Each row comes from the steps of one walk. Every step used is in the known rows, and no mark comes twice. Write the walk behind each row, first mark first.
In the rows, zero is written as 128.
Known rows
E -> F -> V -> A -> S: [ 88 106 134 131 116 144 118 174  99 158 122 109 139 139 115  66 119 132
 123 139 138 144 123 126 115 136 127 105 156 136 137  97 137 152 124 133
 106 113]
Q -> E -> F: [ 88  97 151 144 131 118 128 180 119 123 115  66 172 125 133 106 114 114
 121 117 110 123 139 134 132 117 116  92 112  67 125  93 120 145 135 120
 103 116]
V -> F -> E -> Q -> Y: [100 101  80 132 119  91 127 171 110 111 109  79 124 136 123 136 115 104
 120 115 109 132 120 135 123 123 123 113 107  61 107 116 143 150 130 186
 103 129]
C -> U -> R -> W -> K -> J: [105 125 166 132 121 116 125 182  70 126 142 103 174 146 158 102 115 116
 115 106  83  98 117 142 113 126  98 114 151 117 128 121 118 140 130  64
 103 107]
R -> W -> K -> J -> H: [101 113  80 141  97  94 137 191  89 124 137  81 156 132 167  80 110 107
 106 101  83 103 129 160 110 126 107 110 165 131 108 122 115 133 117  40
  89 126]
Y -> B: [ 88 117  78 137 106  87 132 179 121 133 120  66 121 128 142 125 120 129
 113 111 108  97 119 176 134 122 118 101 108 104 155  89  99 141 118 176
 107 147]
H -> N -> S: [ 89 102  69 139 114  91 138 166  94 138 114  84 126 124 127 103 118 117
 124 106 118 104 134 142 123  98 124 120 120  93 142 104 134 143 136 121
 101 116]
Q -> Y: [ 97 106  62 139 114  92 140 169 102 124 109  59 129 133 123 150 113 105
 113 111 105 114 126 161 134 121 117 108 106  81 138 100 132 143 126 174
 108 140]
E -> F -> V -> A: [ 90  96 129 135 129 148 122 170 109 156 126  99 145 135 112 102 118 138
 122 142 123 139 117 117 108 138 117 104 133 127 123  97 126 143 130 124
  87 120]
Y -> Q -> E -> F -> V -> A -> S -> N: [ 94  94 116 147  98 116 124 166 120 140 119 114 126 132 109  61 117 128
 130 137 143 127 128 111 120 149 127  94 150 137 120  84 162 152  99 107
 122 108]
A -> V -> F -> E -> Q -> Y -> B: [ 94 110 121 130 109 105 117 173 122 123 111  70 114 132 124 118 121 117
 115 117 120 118 114 167 128 135 122 112 101  84 120 105 115 151 118 209
 105 119]
H -> N -> S -> A -> V -> F -> E -> Q: [ 87  92 151 136 110 110 115 169 108 133 116 116 114 126 126  85 120 126
 131 120 132 131 117 122  99 123 133 126 127 102 101 121 130 155 121  77
 101  86]
K -> W -> R -> U: [ 95 135 147 126 115  84 142 186  74 132 131  89 142 138 129 137 113 131
 112  82  88 119 111 129 132 135 120 106 154 126 139  98 115 144 133 134
 120 101]
K -> J -> H -> N -> S -> A -> V: [ 78  94 137 146  95 104 130 169  79 152 124  92 118 125 138  71 113 119
 119 120 131 103 130 159  98 128 127 109 147 152 126 118 111 144 110   4
  95  76]
W -> K -> J -> H: [ 97 110  72 145 101  87 140 183  77 130 139  78 152 139 154  93 108 108
 106 112  88 101 132 160 106 112 114 107 154 141 109 124 103 134 115  63
  92 131]
B -> Y -> Q -> E -> F -> V: [ 97  90 156 138 126 126 139 159 134 137 112  74 172 122 107 110 116 138
 131 133 120 125 127 122 131 144 108  86 111 122 128  95 128 144 114 154
 118 101]
Q -> E -> F -> V: [ 92  98 170 145 146 132 133 171 121 136 121  87 180 130 137  84 115 121
 127 130 123 131 131 129 126 137 113 103 114 101 126  95 119 142 129 144
 104  93]
W -> R -> U -> C: [ 93 124 129 135 121  79 144 180  99 130 123 106 141 133 138 135 109 117
 115  94 100 114 118 145 144 106 130 120 162 108 128  98 108 152 127 165
 122 118]
Y -> Q: [ 87 105  51 133 106  87 147 179 133 129 119  89 121 126 110 127 115 148
 121 110 104 100 123 133 136 117 117  95 129 135 123  89 118 147 110 132
 123 145]
E -> F -> V -> A -> S -> N -> H: [ 94 106  99 151 104 109 136 175  96 144 124  80 137 134 113  83 113 119
 130 127 137 129 127 123 122 131 127 102 139 152 119  99 150 147 122  93
  97 117]
Q -> Y -> B: [ 95 112  68 139 100  90 132 172 111 124 112  49 118 129 129 141 119 113
 109 113 112  98 120 188 137 126 117  99  96  81 159  89 118 140 120 216
 108 148]
V -> A: [ 88 104  58 134 102 104 126 177 102 146 122  88 107 133 112 119 117 128
 114 125 102 126 117 137 109 134 121 105 131 116 142  99 127 145 124 131
  93 140]
A -> V -> F -> E: [ 79 117 134 137 120  97 128 176 133 139 116 106 134 138 144 104 119 122
 121 104 105 136 123 133 122 147 118 134 120 107  98 118 112 160 134 120
 100  94]
C -> U -> R -> W -> K -> J -> H: [109 124 126 141 119  96 118 187  67 116 150  85 161 147 172  96 111 106
 114 103  78 100 123 148 100 114 105  96 170 138 130 125 121 137 129  44
  90 106]
V -> F: [ 81 123  71 129 116 101 129 183 117 133 122  83 145 138 140 130 118 117
 117 102 101 120 123 126 125 115 114 119 128  90 116 108 107 150 138 137
  98 136]
S -> A: [ 84 101 105 145  97 100 129 176 108 135 121  89 122 128 139 134 115 128
 119 122 114 115 115 155 110 135 122 104 124 116 142  98 116 146 112  78
 111 134]
U -> C: [ 86 105  75 138 116  84 147 180 135 130 117  92 135 122 149 147 111 112
 119 113 108 105 131 156 129  89 127 121 131 104 121 103 114 149 123 158
 116 140]
C -> U: [ 99 123  80 141 139  74 127 167  97 132 124  69 125 144 164 140 115 128
 121 118  90 111 116 140 135 106 116  92 127  99 148 102 105 143 132 135
  97 126]
J -> H -> N -> S -> A -> V -> F -> E: [ 80 100 121 150  99  90 114 172 112 134 121 107 115 130 151  77 119 112
 125 108 124 131 127 136  93 138 130 125 136 114 110 124 135 157 133  53
  88  73]
U -> R -> W -> K: [108 120 162 134 109 129 120 191 102 116 137 106 171 135 139 119 117 113
 118  91  87 110 119 149 106 120 104 126 145 120 121 108 134 145 129  93
 117 134]
K -> W -> R: [ 87 128 142 126  98  96 142 200  94 138 129  86 160 130 111 143 114 134
 113  90  94 119 125 137 127 131 111 105 141 124 137 100 122 140 127 119
 118 109]
F -> V: [ 92 111 106 139 133 105 144 166 116 147 124  97 146 135 142 110 116 127
 123 122 113 122 118 144 122 135 115 120 121 138 130 102 111 142 120 157
 107 114]
J -> H -> N -> S -> A: [ 88  92  76 152  91  88 123 171  86 130 123  80 110 122 140  98 115 115
 124 116 126 107 127 151  95 110 131 101 137 115 149 105 141 142 122  52
  95 113]
A -> S: [ 86 120  88 132 107  91 134 178 101 138 114  92 125 136 137  97 116 119
 118 110 118 121 131 153 134 117 128 111 145 120 147 100 123 153 120 138
 125 129]
J -> H -> N: [100 101  32 151 112  59 134 174 115 125 129  62 114 122 159 109 112 106
 120  93  96 100 135 154 116  89 128  98 144  98 115 111 118 136 123  61
  79 133]
S -> N -> H: [ 94 110  43 156 103  60 155 178 106 125 121  56 123 128 132 137 110 111
 126 100 105 102 128 145 134 115 120 106 111 132 117 101 130 140 121  93
 100 138]
B -> Y -> Q: [ 95  98  55 129  93  83 147 163 133 134 107  64 120 120  96 164 115 146
 123 112  98 103 120 138 139 125 111  88 118 137 134  98 123 146 105 148
 128 147]

Write each row's walk
[ 87  92 131 140 121 116 134 182 135 118 115  74 164 122 112  99 114 136
 124 117 114 113 137 120 138 116 114  81 120  89 119  84 127 146 124 117
 116 121]
Y -> Q -> E -> F
[ 95  98 136 150 108 117 119 165 105 143 119 107 133 135 129  65 116 109
 128 137 140 137 129 123 115 149 128 105 145 118 125  93 157 150 109 109
 111 103]
Q -> E -> F -> V -> A -> S -> N
[ 93 112  87 138 129  75 146 169 116 125 119  97 121 129 165 142 110 112
 118 104 102 106 118 147 133  94 134 123 147 107 123 101 109 153 128 174
 118 130]
R -> U -> C
[101 105  80 142  95  97 134 179  76 127 130  84 148 125 153  57 115 104
 115  97 102  95 138 150 106 109 114 122 159 109 119 121 140 134 130  42
  86 105]
R -> W -> K -> J -> H -> N -> S
[ 96 132 138 134 123  84 137 176  73 134 125  94 138 143 124 125 112 127
 114  88  90 124 111 137 145 134 123 109 155 111 137  95 103 147 128 137
 115 114]
W -> R -> U
[ 93 127 137 128 112  79 147 189 101 129 128 102 145 129 142 145 110 121
 114  88  99 111 118 138 130 106 128 119 161 120 126 101 118 149 130 162
 127 107]
K -> W -> R -> U -> C
[ 94  87 131 137 112 113 134 170 133 123 105  56 163 117  99 130 114 133
 126 120 109 116 135 124 139 124 110  73 109  90 127  92 131 146 119 130
 120 124]
B -> Y -> Q -> E -> F
[ 80 101 112 142  94 111 128 173  84 139 114  93 124 129 124 120 117 128
 121 128 130 118 119 149 105 133 123 110 119 124 161  97 135 149 124 105
 118 117]
N -> S -> A
[ 88  99 131 133 103 136 120 177 113 146 118 110 136 134  94  41 119 138
 126 140 140 137 129 115 115 150 125  92 153 138 146  86 150 154 111 153
 119  98]
Y -> Q -> E -> F -> V -> A -> S
[ 96 103 116 156 101 104 133 177  96 137 120  75 140 133 113  58 113 108
 131 127 138 132 134 124 118 144 126  99 130 135 131  95 157 148 121 114
  99  95]
Q -> E -> F -> V -> A -> S -> N -> H
[ 90  88 122 137 115 140 125 174 124 145 124 102 146 129  93  73 118 144
 125 143 125 132 121 107 109 151 115  90 131 127 130  86 139 145 116 143
 100 104]
Y -> Q -> E -> F -> V -> A
[ 91 103 145 136  92 111 109 173 119 124 113  78 108 131 125 118 121 122
 116 125 131 120 107 170 113 148 126 106 104  89 127 105 118 151 108 169
 108 117]
S -> A -> V -> F -> E -> Q -> Y -> B
[ 98 108  80 132 105  91 120 175 117 112 113  66 115 132 128 125 121 113
 115 117 116 115 115 162 127 130 121 106  96  61 131 103 130 147 124 227
 102 139]
V -> F -> E -> Q -> Y -> B
[ 89 102  75 141 104  79 143 180 132 119 115  83 128 125 112  94 115 131
 122 109 103 105 132 136 129 135 116  92 117 108 143  85 130 147 109 158
 124 114]
Y -> Q -> E
[ 93 118  52 152  94  62 150 180  98 127 117  66 121 132 133 109 111 108
 126 100 118 108 133 149 138 116 128 107 129 140 130 101 137 148 117 102
 113 130]
A -> S -> N -> H
[ 95 112  59 151  93  83 142 173  91 146 123  85 110 137 117  80 113 115
 128 121 129 124 123 137 117 143 128 112 138 166 135 101 149 147 113 122
 101 114]
F -> V -> A -> S -> N -> H
[ 74 111 139 134  97 125 115 172 106 151 119  99 133 129 129  97 120 124
 124 109 131 118 121 131 104 123 123 127 136 111 115 112 110 155 128  60
  98  92]
H -> N -> S -> A -> V -> F
[ 94 102 121 144 110 122 121 163 104 151 122 112 127 137 129  90 116 121
 127 138 141 133 123 122 120 135 128 109 154 137 113  95 148 150 111  90
 109 124]
E -> F -> V -> A -> S -> N
[ 82 115  90 139 117  83 130 179 128 126 118 102 136 138 149 117 119 117
 121 104  99 133 123 128 120 141 117 128 115  81 113 116 128 156 142 142
  97 115]
V -> F -> E
[ 96  96  77 137  92  75 143 166 132 124 104  60 129 119  99 126 115 128
 123 112  97 108 130 142 133 143 111  86 106 109 151  95 133 146 105 171
 128 116]
B -> Y -> Q -> E
[ 92 112 111 137 102 106 148 178  79 142 131  95 169 139 138 100 112 117
 107 117  93  98 127 154 117 121 107 123 134 123 109 120  97 137 115  87
 105 129]
W -> K -> J
[ 77 125 120 126 119 117 126 180 125 147 121  89 144 137 135 120 117 125
 117 102 107 124 122 133 126 123 115 125 133 121 101 112  90 155 129 115
 101 113]
A -> V -> F
[ 90 112  96 131 103 117 123 171  95 159 122 112 112 142 119  67 119 127
 120 134 130 139 120 139 110 147 128 115 155 150 153 100 136 152 115 161
 111 111]
F -> V -> A -> S
[ 90 104 147 136 114 136 116 175  99 150 118 104 143 138 113  43 119 120
 123 140 138 147 131 127 111 149 126 102 148 117 151  94 144 153 122 151
 108  92]
Q -> E -> F -> V -> A -> S
[ 96 110  82 145  97  95 127 162 100 153 122 117 103 139 130  87 117 116
 125 131 132 129 119 136 114 147 130 118 152 151 129  98 148 150 102 114
 113 121]
F -> V -> A -> S -> N
[ 80 105 157 141 103 116 127 173 115 151 117  96 123 128 135 121 115 134
 119 120 119 118 116 161 112 140 123 111 130 147 124 101  95 151 104  58
 115 109]
S -> A -> V
[103 101  61 151 100  73 140 175  90 130 139  77 143 128 159  82 110 103
 112 101  90  88 136 158 106  95 119 111 156 108  98 128 106 130 114  26
  77 125]
W -> K -> J -> H -> N
[ 77 103 162 138 103 126 127 171  95 154 112 100 123 129 123 109 116 134
 120 126 133 121 119 155 109 139 124 117 125 156 141 100 112 154 114  82
 119  94]
N -> S -> A -> V
[ 93 113  41 150  81  71 140 180  90 136 120  72 102 134 112  98 113 112
 124 112 120 117 128 140 123 128 130 104 136 145 137  99 150 148 116 100
 103 132]
V -> A -> S -> N -> H
[ 92 109  61 144  88  85 125 169 100 143 118 102  93 136 128 102 116 112
 121 122 123 122 124 139 119 133 132 110 151 129 131  97 149 152 106  98
 114 140]
V -> A -> S -> N
[ 89 106 135 129 129 102 124 177 126 130 119 106 125 134 132 106 116 127
 125 114 109 137 117 124 118 124 126 122 127 109  89 120 110 156 121 125
 105 107]
A -> V -> F -> E -> Q
